Each row was made from one small tree. The marks that hang from a mark follow it in brackets, in alphabetical order. Every link used is in the known rows. Write each row's tree.
Known rows
bufim{bukev teso{pofoz zodug}}: [-0.44 -0.02  0.18 -1.98  1.19  0.94  0.83  1.12  1.23  0.79  0.46  2.80
 -0.77  1.80  0.39 -1.60 -1.37  4.68  1.12  1.95 -0.74]
teso{pofoz zodug{bukev robot{bufim{lobi sifa}}}}: [-0.53  0.42  0.29 -0.80  2.07  4.16  1.46 -0.18 -0.62  0.57  2.59  0.00
 -2.59  3.93 -1.08 -0.20 -0.93  4.47  1.16  1.92 -1.76]
dibip{sifa{bufim{bukev} zodug}}: [-0.75  1.20 -1.16  3.71  1.02  0.75  0.74 -0.71  2.46  0.86 -1.48  0.82
  0.49  3.63 -0.26 -0.37  0.16  2.90  1.20  1.64 -0.06]
goteteb{teso{pofoz}}: [-0.04 -0.22 -0.03 -1.87  0.86  1.35  0.33  1.12 -0.14  1.18  0.16  1.15
 -0.31  1.33 -0.53  0.29  0.17  1.45 -0.35  0.94 -0.57]
sifa{bufim{teso{pofoz}} zodug{bukev robot}}: [-0.40  2.11 -0.17  0.41  1.50  3.88  1.43  0.61  1.94  1.20  0.91  1.55
 -1.37  3.13 -1.20 -0.73 -0.48  2.25  1.76  3.26 -0.15]
sifa{zodug}: [-0.11  0.24 -0.51  0.65  0.78  0.02  0.23  1.01  1.44  0.54 -0.24  1.19
  0.22  1.85 -1.09  0.43  0.55  1.19  0.93  1.22 -0.78]
teso{zodug{bukev robot{bufim{lobi}}}}: [-0.64  0.18 -0.22 -1.14  2.62  1.38  1.53  0.27  0.32  0.63  2.54 -1.36
 -1.34  3.14 -2.08 -0.08 -0.38  2.19  0.49  2.36 -1.46]
sifa{bufim{lobi teso{pofoz}} zodug{bukev robot}}: [-0.30  2.30 -0.09 -0.38  2.05  4.53  1.83 -0.59  1.86  0.80  1.42  0.34
 -1.20  4.37 -1.40 -1.24 -0.64  2.66  1.34  3.62 -1.07]
sifa{bufim{bukev} zodug}: [-0.43  0.69 -0.76  2.05  1.50  1.01  1.16  0.02  2.07  0.86 -0.60  0.62
  0.89  2.79 -0.79 -0.56  0.09  2.28  0.84  1.79 -0.54]
susi{robot{bufim{teso{pofoz zodug}}}}: [-0.22  1.01  0.37 -1.33  1.36  0.41  1.01  1.59  0.98  1.12  1.48  3.41
 -2.50  1.24 -0.65 -1.66 -1.36  3.06  0.82  1.81  0.00]
bufim{bukev lobi sifa teso}: [-0.38 -0.41  0.03 -1.58  1.24  3.79  0.80 -1.45  0.86  0.15  1.36 -0.23
  0.02  2.88 -0.30 -3.12  0.25  3.37 -0.39  1.16 -1.98]
zodug{bukev robot{bufim} teso{pofoz}}: [-0.80 -0.15 -0.86 -2.93  1.58  3.11  1.57  1.46 -0.15  1.45  1.32 -0.16
 -2.23  3.57 -1.61 -0.43 -0.29  0.90  0.88  1.58 -0.96]
dibip{sifa{bufim{lobi teso{pofoz}} zodug}}: [-0.43  2.88 -0.30  1.41  1.19  1.91  1.06 -1.62  2.54  0.68 -1.12  0.99
 -1.43  5.07  0.01 -1.37 -0.71  3.14  0.90  2.11 -0.63]
sifa{bufim{lobi} zodug{bukev robot teso{pofoz}}}: [-0.41  2.43 -0.64 -1.44  2.08  4.11  2.19 -0.51  1.56  0.95  1.00 -0.57
 -1.21  5.33 -1.38 -0.75 -0.62  1.60  1.33  2.85 -1.20]
dibip{sifa{bufim zodug}}: [-0.51  2.04 -0.99  3.73  0.78  0.07  0.44 -0.74  2.44  0.88 -1.61  0.43
 -0.48  3.53 -0.53  0.34  0.35  1.40  0.88  1.26  0.09]
susi{robot{bufim{lobi}}}: [-0.18 -0.33 -0.56 -0.39  1.91  0.37  1.06 -0.18  0.15  0.73  1.81 -0.16
 -0.77  1.96 -1.96 -1.24 -0.01  0.72 -0.32  1.46 -1.39]
robot{bufim{lobi sifa}}: [-0.36 -0.31 -0.26 -0.65  1.65  2.32  0.76 -1.08 -0.21  0.38  1.01 -1.85
 -1.18  3.27 -1.18 -1.12  0.41  1.36 -0.80  0.25 -2.10]
susi{robot{bufim{sifa}}}: [-0.21 -0.29 -0.43  0.98  0.93  2.10  0.42  0.19 -0.07  0.92  1.49  1.24
 -1.54  1.11 -1.36 -1.05  0.28  1.37 -0.03  0.26 -0.74]
robot{bufim}: [-0.52 -0.74 -0.70 -0.35  1.46 -0.11  0.59  0.71  0.12  1.02  0.20 -0.75
 -0.86  1.67 -1.44 -0.17  0.34  0.08 -0.34  0.55 -0.96]
teso{pofoz zodug{bukev}}: [-0.44 -0.89 -0.16 -1.81  1.41  1.11  1.10  0.88 -0.08  0.90  0.71  0.79
 -1.43  2.25 -0.03  0.34 -0.28  2.96  1.76  1.73 -0.63]
bufim{bukev lobi sifa teso{pofoz zodug{robot}}}: [-0.18  1.34  0.57 -1.34  1.32  4.26  0.71 -0.49  1.25  0.25  2.54  2.50
 -0.96  2.81 -0.35 -2.00 -1.85  6.04  0.96  2.34 -1.70]
sifa{zodug{bukev robot teso{pofoz}}}: [-0.45  0.96 -0.75 -1.92  0.90  3.23  1.18  1.52  0.98  0.98  0.86  1.69
 -1.22  3.57 -1.19  0.20 -0.18  1.84  2.31  2.27 -0.71]
bukev{zodug{robot{bufim} teso{pofoz}}}: [-0.65  2.00 -0.50 -2.80  1.21  0.64  0.64  0.93 -0.10  1.29  1.25  1.32
 -2.33  2.34 -1.68 -0.04 -0.99  2.60  1.40  1.26 -0.74]

Which tree is each row?
[-0.82  2.50 -1.21  0.76  0.90  3.38  1.41 -0.12  2.08  1.33 -0.64  1.15
 -1.79  5.07 -0.66  0.15 -0.25  2.10  1.93  2.26  0.19]
dibip{sifa{bufim zodug{bukev robot teso{pofoz}}}}
[-0.12  1.56  0.31  0.07  0.96  5.01  0.67 -0.26  1.60  0.12  1.82  2.84
 -0.47  3.68 -0.73 -1.78 -1.05  5.65  1.57  2.68 -1.80]
bufim{bukev lobi sifa{zodug{robot}} teso{pofoz}}
[-0.58 -0.42 -0.62  1.19  1.20  3.21  0.32  0.42  0.23  0.78  1.53  0.67
 -0.50  1.87 -1.59 -0.63 -0.20  2.89  0.11  1.02 -1.39]
zodug{robot{bufim{bukev sifa}}}
[-0.08  3.23  0.30 -1.20  2.02  2.06  1.15 -0.61  2.24  0.88  1.87  0.65
 -1.49  2.64 -1.04 -1.31 -2.24  2.94  0.37  2.78 -0.86]
sifa{bufim{lobi teso{pofoz zodug{robot}}}}
[-0.41  0.89  0.63 -0.27  1.36  3.67  0.81  1.49  0.29  0.97  1.79  2.78
 -1.18  2.21 -0.71 -0.21 -1.33  5.70  0.16  1.40 -0.75]
goteteb{teso{pofoz zodug{robot{bufim{bukev sifa}}}}}
[-0.67  0.34 -0.49 -2.81  1.79  5.40  1.70 -0.40 -0.66  0.84  2.13 -1.18
 -2.60  4.95 -1.37 -1.45 -0.21  2.10  0.34  1.26 -2.01]
zodug{bukev robot{bufim{lobi sifa}} teso{pofoz}}
[-0.72 -0.37  0.15 -1.36  1.86  0.22  1.21  1.34  1.51  0.82  0.61  1.16
 -0.94  2.05 -0.50 -2.15 -0.57  3.51 -0.01  1.39 -0.66]
robot{bufim{bukev teso{zodug}}}
[-0.25  0.49  0.22 -1.83  1.44  2.74  0.89  1.82  0.39  1.17  1.85  1.70
 -0.97  1.57 -0.94  0.97 -0.40  3.25  0.99  2.28 -0.27]
goteteb{teso{pofoz zodug{bukev robot}}}
[-0.36 -0.68 -0.10 -1.29  0.52  3.87  0.45  0.07  0.32  0.75  0.55  2.25
 -0.84  2.14  0.40 -2.25 -0.27  4.31  0.76  1.10 -1.21]
bufim{bukev sifa teso{pofoz}}
[-0.49  2.52 -0.20 -0.40  1.28  1.83  0.74 -0.37  1.25  1.25  1.54  2.23
 -0.73  1.34 -0.98 -1.49 -1.39  4.83  1.61  2.69 -0.33]
sifa{bufim{bukev{zodug{robot}} teso{pofoz}}}
[-0.19  1.48 -0.36 -1.24  1.92  1.64  1.28 -1.54  1.68  0.78  0.65 -1.79
 -0.42  2.75 -1.15 -2.43 -0.08  0.10 -1.05  1.49 -1.20]
sifa{bufim{lobi teso}}
[-0.38  3.75 -0.17  0.95  1.64  1.36  0.63 -1.77  3.29  0.69  1.08  0.03
 -1.25  3.31 -0.93 -1.47 -1.30  2.45 -0.04  2.11 -0.44]
dibip{sifa{bufim{lobi teso{zodug{robot}}}}}
[-0.31  0.96  0.14  0.09  0.55  5.43  0.70  0.75  1.07  0.61  1.39  2.72
 -1.71  2.96 -0.78 -0.62  0.00  3.83  2.24  2.46 -0.79]
bufim{sifa{zodug{bukev robot}} teso{pofoz}}
[-0.74  1.45 -0.80 -2.54  1.36  0.97  1.46 -0.70  0.41  1.42 -0.15  0.75
 -0.96  2.92 -0.08 -1.60 -0.72  3.58  1.38  1.29 -0.58]
sifa{bufim{bukev{zodug{teso{pofoz}}}}}
[-0.26  1.63 -0.28 -1.06  0.99  4.76  1.07 -0.09  1.29  0.27  1.42  2.01
 -0.38  4.75 -0.77 -1.27 -1.02  4.65  1.37  1.93 -1.97]
bufim{bukev lobi sifa{zodug{robot teso{pofoz}}}}
[-0.60  0.26  0.00 -1.52  1.91  5.36  1.30 -0.68  0.32  0.52  2.65 -1.35
 -1.94  3.49 -1.78 -2.25  0.42  1.81 -0.30  1.68 -1.76]
zodug{bukev robot{bufim{lobi sifa teso}}}
[-0.35  1.36 -0.01 -1.10  2.12  3.62  2.16 -0.73  1.33  0.72  0.35 -0.16
 -1.17  4.78 -0.47 -1.89 -0.07  2.57  1.03  2.92 -1.02]
sifa{bufim{lobi teso{pofoz}} zodug{bukev}}
[-0.42  1.14 -0.45 -3.53  0.72  0.18  0.52  0.10 -0.20  1.05  0.25  1.06
 -1.58  2.12 -0.38 -0.53 -0.25  2.57  1.58  0.70 -0.75]
bukev{zodug{teso{pofoz}}}
[-0.45 -1.08 -0.56  1.11  1.10  2.45  0.79  0.27  0.06  0.84  1.52  1.87
 -0.66  1.51 -1.08 -1.78  0.17  3.06  0.21  0.75 -0.86]
susi{robot{bufim{bukev sifa}}}
[-0.46  0.57  0.30 -2.02  1.17  3.02  0.63 -1.87  0.33  0.13  1.66  0.26
 -0.36  2.47 -0.37 -3.04  0.33  5.13  0.71  1.06 -1.86]
bufim{bukev{zodug} lobi sifa teso}
[-0.66  0.16  0.34 -2.58  2.33  1.11  1.66  0.43  0.65  0.64  1.03  1.15
 -1.40  3.75 -0.22 -2.49 -1.53  4.95  0.37  2.09 -1.65]
robot{bufim{bukev lobi teso{pofoz zodug}}}
[-0.35  1.76  0.02  0.65  1.17  1.27  0.51  1.68  2.21  0.76  0.88  1.62
 -1.06  2.20 -2.15 -0.61 -0.26  1.46  0.60  2.17 -0.56]
sifa{zodug{robot{bufim{teso}}}}
[ 0.00  0.73  0.49 -1.88  1.10  0.39  0.50  1.47  0.44  0.96  0.34  1.88
 -0.64  1.51 -0.09  0.50 -0.65  3.04  0.22  1.02 -0.32]
goteteb{teso{pofoz zodug}}
[-0.52 -1.26 -0.92  0.46  1.52  0.42  0.96  0.86  0.29  1.09  1.12  1.50
 -0.14  1.07 -1.43 -1.43 -0.11  1.71  0.34  1.50 -0.59]
susi{robot{bufim{bukev}}}
[-0.96  1.26 -0.56  2.44  0.94  1.63  0.51  0.94  2.70  0.68  0.03  2.41
 -0.59  3.33 -1.22 -1.04 -0.32  3.75  1.24  2.30 -0.31]
dibip{sifa{zodug{robot{bufim{bukev teso}}}}}
[-0.72  1.91 -0.29  0.48  1.82  1.07  1.33 -2.01  2.90  0.58 -0.09 -0.11
 -0.39  4.05  0.22 -2.71 -1.00  3.99 -0.13  1.86 -0.66]
dibip{sifa{bufim{bukev lobi teso{zodug}}}}
[-0.71 -0.06 -0.32 -0.58  1.99  1.03  1.08  1.52  0.51  1.00  1.86 -0.22
 -1.59  1.99 -1.86  0.54 -0.19  1.96  0.84  1.95 -0.65]
teso{zodug{bukev robot{bufim}}}
[-0.37  0.19  0.13 -1.75  1.61  3.06  0.93 -0.94  0.51  0.43  1.20 -1.25
 -1.66  3.33 -1.01 -2.67  0.35  1.65 -1.11  0.51 -1.86]
robot{bufim{lobi sifa teso}}
[-0.14  0.21 -0.09 -2.81  1.42  1.69  0.77 -0.43  0.55  0.62  0.80  0.15
 -0.99  2.68 -0.53 -1.75 -0.56  1.85  0.03  1.71 -1.67]
bufim{lobi teso{pofoz}}
[-0.33  2.15 -0.51 -2.87  0.71  0.59  0.22  0.55  0.13  1.18  1.34  1.73
 -1.50  1.49 -1.30  0.11 -0.85  2.48  2.00  1.49 -0.73]
bukev{zodug{robot teso{pofoz}}}
[-0.72  2.49 -0.27  0.53  1.38  2.78  1.09 -0.36  2.23  1.33  0.52  1.42
 -2.36  3.17 -0.19 -0.64 -1.02  3.54  1.68  2.65  0.37]
dibip{sifa{bufim{teso{pofoz zodug{bukev robot}}}}}
